What can hang from each mark:
J_504: J_238 J_333 J_373 J_757
J_373: J_238 J_504 J_757
J_757: J_358 J_373 J_504
J_238: J_358 J_373 J_504
J_333: J_112 J_358 J_504
J_112: J_358
J_358: J_112 J_333 J_813
J_813: J_358 J_373

Every row comes from one small tree of marks. Brackets hold a mark, then the marks that hang from it, in the order of their numbers. Every link used is in the known rows. Which tree was each row made from?
Known rows:
[J_757 [J_504 [J_333 J_358] [J_373 J_238]]]: [-24   4   7  -9  -2   6   1  -9   1  -6   0  11   2   1  14 -10  13   0
   7  18  -8 -11   2  16   0  -4  -8   8   2   2 -17  16  -5  -6   8  -9]
[J_504 J_238 J_333]: [ 41 -10 -10   6   1  -2  -1   0   3  -5  13  19   1   9  19   9   2   1
   6  10   7  22   5  -4  -6   3   0   0  -8  12  -2 -12   3  -5   3   3]
[J_504 [J_238 [J_358 J_333]] J_757]: [-22   4   6   5   4  -3   2  -2   2  -5  18   7   6  -3  10 -11   6   1
  -2  -9   1   9   4   4  -3 -20 -16   4  -7  15   3  -7  -9   1  -2  -4]
[J_757 J_373]: [  2   5  12  -7   7 -11  -1  -2  -3   1  -2  -3   6   3  -9  14  -3   2
  -4 -14  -2 -18  -2   3   3   3  -2  -7   4  -3   3   3   7  -1   5  -1]
[J_373 [J_504 [J_333 J_112] [J_757 J_358]]]: [-48  -9   4   3  -3  -3   5  -7  -7   2 -11  -4  13  -3  -4   5   7   9
 -10  19  -1   1  -2 -12   3   8   1  -4  -2 -10  -4  -3   4  -8   6   0]
[J_813 [J_373 J_757]]: [ 10  -4   4 -12   0  25   1  -1  -2   6  -1 -12   0  11  12  -9   5   3
 -13   5  -2 -11  -7  -5  -2  -8   8  -8   3  -4   9 -16   7   9   1  -6]
[J_358 J_112 [J_333 [J_504 J_238]]]: [-18  27   5   5  -1   6  -2   8  12   5   5   0  -2  -8  -4  -6   1 -14
  20   6  -4  12  18  -3   1  -5   1  16   1  31  -1   9 -18  -6  -7 -10]
[J_112 [J_358 J_333 [J_813 [J_373 J_238 J_757]]]]: [ 25  13  -8   2  -3   4   1 -10  12  -2   4 -15  -2   0 -13   3  -6   1
  -2 -10   5  13   3  -5  -3   5   8   5   5   7  -1   9 -11  -1  -8   5]
[J_333 [J_112 J_358] J_504]: [ 26   2  -3  -6 -11  -9  -3  -3   1   9 -22 -12 -13   2 -22  14  -3   4
   7   7   2 -12   4 -13   6  20   2   2  -3 -10  12 -12  10  -1  -5   7]
[J_373 [J_504 J_238] J_757]: [-54  -2  10  -2  15  16   2   0   1  -3   8  -2   6   6   4   1   4   1
  -8   3  -3  -6   2  -2 -17   0  12   1   0  15   5  10   6   4  -1  -2]
[J_373 J_504]: [-36   3  17  -4   6  -2   5   3   2   2  -6  -3   6   1 -14   3   7   3
  -3   4  -5 -18  -2  -7   3  13   4   1   2   6  -1  14  10   1   1  -7]
[J_238 J_373 [J_504 J_333]]: [ 48 -11 -11   7 -20 -14  -2  19  12   0 -22  19 -12   3  22   4 -11  -5
   8  13   5  40  -2   1   1  21 -13   1  -7  -9  -3 -12  14  -9   0  21]
[J_358 [J_333 J_112 J_504] [J_813 J_373]]: [ 36  -1  -7   7   3  17  -2   9   3  12 -19  -7  -4  -7  -4  -9  11  -3
  -4   4   5  -2   1  -2  12  10  -1  15   0  -7   3  -7 -33  -5   0  -7]
[J_373 [J_757 J_504]]: [-40   8  12 -11   1  14  -2   2   0   0  10  -9   2   9   5   2   2   0
 -11   2  -3 -11  -4  -8  -9  -4  10 -11   3   1  -2  13  -2   9  -4  -3]
[J_112 [J_358 J_333]]: [ 11  21   6   0 -12 -11   5  -3  14   1   1 -16  -3   0 -15  14  -6   5
   5  -2   3  13  10 -16   1  15   4   3   0  11   2  12   1  -3  -7   3]
[J_112 [J_358 [J_813 [J_373 J_238 [J_504 J_757]]]]]: [ 11   5  -3  -3  -5  -3   3 -17   7  -1   0 -11   5  -1 -25   0  -3   8
  -2 -10   1  -8  -4  -8   7   9   3   2   6  -2  -3  -3   3  -1  -5   3]
[J_813 J_373]: [ 29  -5   5  -9  -3  14   3   0   0   6  -2  -4   1   7   6 -10   7   5
  -6   4  -1 -13  -5  -7   9  -1  -1  -3   1  -4   6 -19   7   7   3 -10]
[J_757 [J_504 [J_238 [J_358 J_813]]]]: [ -1   1   3  -2   4  -1  -2   2   6  -4  26  13   4   4   6 -13   3  -1
   6 -11   4  -4  -1  -1   1  -3  -8   1  -1  12 -11   6 -14   9  -5  -3]
[J_373 J_238 J_504 [J_757 J_358]]: [-79 -12   2   3  14  -6   0  -5  -6 -10   8  -3   5   2  -8   5  -6  -5
 -11  -8   0  -6  -3   2 -18 -12  13 -14   8   0   1  18  12   2  -2   8]
[J_358 [J_333 J_112] [J_813 [J_373 J_504]]]: [  2   4   1   5   7  23   6   4   1   8 -13  -6   9  -9  -7 -12  13   2
  -7   4  -1   2  -1  -1  10  17   0  18   1  -1   0  12 -28  -1   3 -12]
[J_373 J_238 [J_757 [J_358 J_333]]]: [-40  -6  -5   8   7  -7  -2   1  -5 -11  16  -3  -1   2   4  10  -9  -7
 -12 -15   5  11   1   1 -20 -22   9 -15   5   0   5  13   1   2  -4   9]
[J_504 J_333]: [35 -3 -3  0 -5 -7  0  0  1  2 -2  5 -1  8  6 14  4  1  1 13  3 11 -2 -5
  2  8  4 -6 -4  1 -7 -2  6 -5  3  1]
[J_757 J_358]: [  5 -14  -1   4  -6 -15   1   8  -4   1  14  -6  -2   3   2  16  -9   7
 -14 -12  12  -4  -5 -22   2  -8   9 -22   1 -15   2 -17  10   3  -2   2]
[J_757 [J_358 J_112 [J_813 [J_373 J_238 J_504]]]]: [ -9  -3  -8   4   0   1   0  -2  -3   3  17  -4   8  -6  -9  -9  -9  -3
  -3 -14   5  -3  -6 -10   7 -10  11  -8   9  -4  -9  -6  -3   4  -4  -4]
[J_757 [J_504 J_333]]: [ -4   5   6  -6  -7  -1   0  -1   6  -1   4   7   5   8   6   0   8   0
   4  15  -1   3   2  -8   4  11  -2  -4   2   6 -16  11  -7  -2   1  -3]
[J_238 [J_358 J_112] J_373]: [  9  17   2  -5 -14  -9   1   5   4   4   6   5  -8   1  -1 -22 -12  -9
  18  -7   1  16  -4  12   5   7  -8   9  -4  14  -6   8  20  12  -8   5]
[J_333 J_358 [J_504 J_238]]: [ 49  -8  -6   4   4   6  -7   8   1   9  -5  12 -14   1   8  -3   0   0
  17   8  -1 -33   9   1   2 -10  -6  12  -2   0   6 -19   3  -2   2  -9]
[J_373 [J_238 J_358] J_504]: [-46  -1   9  -1  14 -20   4  -8  -1  -9   1  12   4   1 -19 -12   4  -9
  10  -9  -7 -11  -3  21  -4   1 -10   6   4  15  -5  30  14   5   0   2]
[J_333 J_358 [J_504 [J_373 J_238 J_757]]]: [ -9  -4   3  -5   8  11  -6   0  -4   6 -16  -5 -17  -1   5  -3   8  -3
   1   9  -5 -41   1  19  -5 -21   2   7   3  -8   5  -4   8  -4   5  -7]
[J_373 [J_238 [J_504 J_333]] J_757]: [ -3  -8 -11   1   4  -5  -7   2  -2 -10  -7  11  -7   8  10  14  -7 -12
  -2   1  -5  22  -4  14 -17 -11   0 -12  -1  -3   3   7  10  -1   0  19]
[J_358 J_112 [J_333 J_504]]: [-23  32  10   2  -5   3  -2   9  11  10  -5  -9  -3  -8 -12  -3   3 -14
  16   9  -5   5  14  -3   6   0   3  12   4  24  -4  16 -15  -6  -7 -11]
[J_333 J_112]: [ 13  -1   3  -7   0   4   2   3 -13   3  -7  -1  -2   1  -8  11   0   7
  -6   1  -3  -9  -6  -5   5  10   1  -3  -8 -14  13  -1  10   9   3  -4]
[J_813 J_358]: [ 63   2   1  -2  -4 -10   3   7  -6  -4   2 -13  -5   1  -7  20  -5  12
   6   5  -4  -2   5  -9   4  24  21 -12  -2  -6   6  -1  16   7   2  -4]

Write each row's tree:
[ 72  -5 -17   4   0  11  -4   0 -12   8 -12   8  -4   1   5  10  -1   6
   6  16  -2  -4  -5   3   7  10   1   7  -9 -18  -5   0  -2   1   9  -4]  [J_504 [J_333 J_112 [J_358 J_813]]]
[ -5 -11   3  -6   5   1  -2   1  -4   6 -11   1 -13  -2   6  -6  14   1
   0   4   3  -8   0  11   1  -3  -8   9 -10  -1  13 -22   2  -2   2   1]  [J_333 J_112 [J_504 [J_238 J_358] J_373]]
[-59 -13   0   8   4 -18   3 -13  -4 -12  -1  10  13  -3  -9   2   3  -2
  -3   6  -2   3   0   4  -5  -5  -4  -6   5   0  -9   9   8 -11   4   3]  [J_373 J_238 [J_504 J_333 [J_757 J_358]]]
[ 21  -8  -1  -8   4  -2   2  -8  -3  -3   3   9  -1   7   2 -22   5  -4
   5  -7  -4  -7  -6  15   4 -11 -11   0   2   3   3  -6  11  10   1  -2]  [J_813 [J_373 [J_238 J_358]]]
[-33  -2   9  -9  -8  11   5 -11 -12   1 -16  -8   5  -4  11   7  20  13
 -21  21  -2   6  -8   7   5  -3  -2  -1 -11 -15   1 -17   3 -11  12  -5]  [J_504 [J_333 J_112] J_373 J_757]
[-38  -5   9  -7   7   2   6 -15  -2  -4  -5   4  11   1  -6 -31  12  -2
   1   1 -10 -17  -5  16   5 -10 -15   7   5   6  -1   1   8   5   3  -7]  [J_813 [J_373 [J_238 J_358] [J_504 J_757]]]
[-12   0   9  -5  -4 -11  -3   8   0   1 -15   1   3  -3   1  14  -4   3
 -10  -8  -7  -4  -5  -1   5  -7 -16 -13  -1 -17   6 -14   3  -5   4   7]  [J_238 [J_504 [J_757 J_373]]]
[ 50   1  -8  -7  -8   7   2  -8  -4   6  -6 -12  -2   1 -17   7  -6  13
  -3  -4   3  -2  -6 -13  10  20   6   1  -5 -16   9 -11   4   8  -2   1]  [J_333 [J_112 [J_358 [J_813 J_373]]]]
[-12   0   0   2   3  13   2  -6  -9   7 -19   1  10  -6  -8   0   9   8
  -1  21  -9 -17  -4   2   8  10  -3  12  -3 -11  -8   8  -2  -5   9 -10]  [J_373 [J_504 [J_333 J_112 [J_358 J_813]] J_757]]
[-19 -13 -15  14   7 -10  -7  12   0 -10   7   2  -6  -4   9  15 -15 -10
 -15 -20   8  25  -5   2 -16 -21   5 -17   4 -12   2   6 -11  -2  -5  20]  [J_373 [J_238 J_504] [J_757 [J_358 J_333 J_813]]]
[ 40  -2   6  -8  -2   9  10  -1   1   1 -12 -16   5   1  -2  -8   7  14
   8  21 -11  -9   7  -5   8  31  17   1   5  -1   4  -6  12   4   5 -12]  [J_813 J_358 [J_373 J_504]]
[-63   0  11   6   7 -12   6   0  -2   2  -8 -11  15 -10  -7   8  -1   3
  -7  -7   1  -1   7  -5  -1   9  -2   0   7  -4   1  16 -10 -10   6   2]  [J_757 [J_358 [J_333 J_112]] [J_373 J_504]]
[ -9   0   5  -2  -6   3   2   5   8  -8  17  19   2   4  13 -14  -2   1
   8   0   3   4   5  -6  -1   9  -9   7  -2  11  -4   2  -2   4  -4  -2]  [J_757 [J_504 [J_238 J_373]]]
[ -2  10   6  -1   2  -7   3   5  -1   4  -2  -3  -3  -1  -3  -6   5  -3
   4  -3  -1   9  -1   8   2   4 -11   6  -7   6   3  17  -5   8  -1  -1]  [J_238 [J_358 [J_333 J_112]]]
[ -4 -17  -7  -4   3  10   0  -6  -7  -4  10  -3   1   8  12  -9  -3  -1
 -13  -6   3  -4  -6  -1  -8 -20   6 -14   6  -8   8 -16   9   8   0   3]  [J_813 [J_373 J_238 [J_757 J_358]]]
[ 12  -8  -9  15  -2  -6   0  11  -5   3   9  -8   0  -9  -2  15  -7   5
 -17 -14  15  11  -4 -18   4   1   9  -9  -2 -17   0  -3 -18   0  -2   1]  [J_757 [J_358 [J_333 J_112] J_813]]
[-42  -9  -6  10   7 -10  -5   2  -2  -8   8  -4  -6   1   2  10  -7 -11
  -9 -11   7   6   3   1 -19 -22   9 -13   7   0   4   7  -2  -3  -5  10]  [J_373 J_238 [J_757 [J_358 [J_333 J_504]]]]
[  9  -3  -3   2 -10   1   1   2  11  -9  12  24   3   7  22 -11   1  -1
  13  13   4  21   8  -5  -3  15 -10   9  -3  15 -13   2  -5  -5  -1   3]  [J_757 [J_504 [J_238 J_373] J_333]]
[-12  -9  -6   8 -11   1  -1  14   1   3  -8  -6 -12   0  13   0 -11  -3
  -8   2  12  18   0  -8  -9   8   6   1  -2  -9   7  -8   5  -2  -5  12]  [J_238 [J_373 [J_757 [J_358 [J_333 J_112 J_504]]]]]
[ 57   1 -14   0 -10  -5  -1  -8  -2   4  -9  -3  -3   5  -7  20  -4   7
   2  10   6  19  -3  -9   4  24   7  -1  -7  -9  -4  -1   3  -2   1   8]  [J_504 [J_333 [J_112 [J_358 J_813]]]]
[-11  -7   0   0   0 -17  -2   4  -4 -12  -5  16  -2  -2  -5   8  -5  -4
  -3 -11  -7   1  -5   9  -1 -14 -15 -10  -2 -10   7  -2  10  -1   1   8]  [J_373 [J_238 [J_504 J_757]]]
[-30   2  -3   2   9 -11  -5   5   3  -9  -2   6  -8   2   7  -2  -5 -17
   1 -12  -5  24  -2  23 -18 -18 -10  -4   0   7   4  23   0   5  -5  18]  [J_373 [J_238 [J_358 J_333] J_504] J_757]
[ 26  -4 -11   3  -6  -2  -5  -8  -1   4  -7  -5  -6  -5 -17  10  -4   9
   0  -3   7  -9   3 -13   5   5  -2   5  -6 -10  12 -28  -6  -4  -5   5]  [J_333 [J_112 [J_358 J_813]] [J_504 J_238 J_757]]
[  9  -7  -4  -1   4 -26  -3   4   0  -9  -2  18  -9   3  -2  -1  -7 -11
   9 -16  -4   8  -6  19  -3 -10 -19  -8  -2  -2   3   8  13   6  -2  15]  [J_373 [J_238 J_358 J_504]]
[ 10  -7  -6  16  -1 -11  -1  14   2   2  16  -9   0  -7   0  15  -7   3
 -16 -17  18   9  -2 -20   3  -6  11 -12   2 -10  -6  -4 -17  -3  -4   2]  [J_757 [J_358 J_333 J_813]]
[-49  -2  12 -12   9   7   1  -5  -7  -9   4  -8  -5   2   4   6   9   0
 -20  -7  -1  -8  -9  18 -12 -18  10  -8  -1  -1   7   5  12   1   4  -1]  [J_504 [J_373 J_238 J_757]]
[-27   7  13  -9   9  -8  -1  -7   5  -5  17  12  12   5   5 -12   1  -2
  10 -14  -3 -11   5  10  -2  -2 -17   2   4  16  -8  12 -11   2   1   0]  [J_757 J_373 [J_504 [J_238 J_358]]]
[-20   0   8  -2  10 -10  -1  -9  -3  -4  16   7  11   0   5  -6   0   3
  -2 -20  -1  -7   0  12  -2 -20 -18  -2  -4   8   4 -13   1   1   2   1]  [J_504 [J_238 J_358] [J_757 J_373]]
[ -8   5  -7   9 -10   6  -1  13   3   2  10  -7  -5  -3  10  -2 -17  -5
  -8 -10  12  24  -3  -8  -7   2  13  -1   1  -1  -4   2   1   2  -8   8]  [J_238 [J_373 [J_757 [J_358 J_112 J_333 J_813]]]]
[ 38   0  -8   0  -1   9   3   5   2  -9 -12 -10  -5  -1  15  -4  -2   0
   9  13 -13  26  11  10  -9  10   9  -1   4   0  11   3  -3   1   2   4]  [J_813 [J_358 J_333] [J_373 [J_238 J_504] J_757]]
[ 71 -12 -18   7   8  16  -9   8 -11  12 -11  11 -13  -5   0   1  -2   4
  12   3   1 -32   1   3   6  -2  -4  18  -7 -17   9 -19  -9   3   4  -8]  [J_333 J_112 [J_358 J_813] [J_504 J_238]]
[-14 -14  -1   4   8 -30  -2  -6  -9  -9  12   4   6  -1  -7  15 -14  -1
  -6 -28   6  -9  -2   3  -4 -15  -2 -19   8 -11   2  -2   9  -4   4  10]  [J_757 J_358 [J_373 J_238]]
[ 20  17  -4  -8   0  31  -4  -1  -2  11  12 -13   3   0  -5 -11  -5  -3
  -5  -7  -2  -5 -10  -3   7  -9  17  -2   4   4  -5  -5  -8  12  -5 -11]  [J_358 J_112 [J_813 [J_373 J_757]]]
[  7   6  -6   5  -5   1  -1   1   0  -3  23  13   2  -6   5 -21 -10  -2
   6 -18   6  15  -5   8   3 -12 -12   9  -7  11  -4 -14   1   6  -7   1]  [J_504 [J_238 [J_358 J_112 J_813] J_373] J_757]
[ -8  -7   0  13  -5 -16  -1  13   6   5   2  -9  -6  -3   4  12  -2  -2
  -7  -2  14   3   6 -20   1  -7   5 -10   4  -4   0 -10 -10  -9  -4   3]  [J_757 [J_358 [J_333 J_504]]]
[ 57  -2 -11  -1  -4  10  -1  -2 -12   7 -15   8  -4   4   9   7   1   5
  10  24  -6  -3   0   4   5  10  -4   8  -9 -14   0   0   8   1  10  -5]  [J_504 [J_333 J_112 J_358]]
[  5  -1   2  -3   0  17  -1  -3   5  -2  13  12   3   0  25  -9  13   6
   3  15   1  -2   3   5   1  -3  -4  10  -3   5 -17  -1 -18  -7   6 -10]  [J_757 [J_504 J_238 [J_333 [J_358 J_813]] J_373]]
[ 44   4  -7  -2  -9   0   3 -13  13   6  -4 -13   2   4 -15   4  -2   9
   2   3   6   5  -2 -14   8  23   9   3   3   1  -9  -5   0  -4  -4   4]  [J_112 [J_358 [J_813 [J_373 [J_504 J_333]]]]]
[ -9  19   4  -5   1   2  -9  -8  -7   9 -14   1  -1  -9 -15  -8  -5  -7
  20   2 -16 -45   7  17   8 -22 -11  11   8  -1  -1  -1   3  -5   4 -13]  [J_333 [J_358 J_112] [J_504 [J_757 [J_373 J_238]]]]
[ 63   5   1  -1  -7   9   9   5   3   0  -6 -17   0  -2   8  -5   6  10
   8  18  -7  12  13  -5   7  23  13   3   2   3   5  -4  -5   2   4 -11]  [J_813 [J_358 J_333] J_373]
[-42  28  12   1  -1  10   0   7  12   5   2  -5  -3 -11   2  -9  10 -11
  11   9  -3  11  16   4   1  -8   2  17   0  30  -1   5 -18 -11  -4 -13]  [J_358 J_112 [J_333 [J_504 J_238 J_373]]]
[-14  19   5  -7   0  24   1  -5   0  10   3  -9  13  -7 -17 -19   3   0
  -2  -2  -6 -14  -8  -3  16  -1   8   6   7   5 -10  -2 -10   5  -2 -17]  [J_358 J_112 [J_813 [J_373 [J_504 J_757]]]]
[-28  -5   1   4  10 -14   3 -10   0 -11  -8  17   7   3 -13   2   7  -8
  10  10  -7   3   2  13  -5  11  -2   5   3  13  -9  26  10  -7   5   2]  [J_373 J_238 [J_504 J_333]]
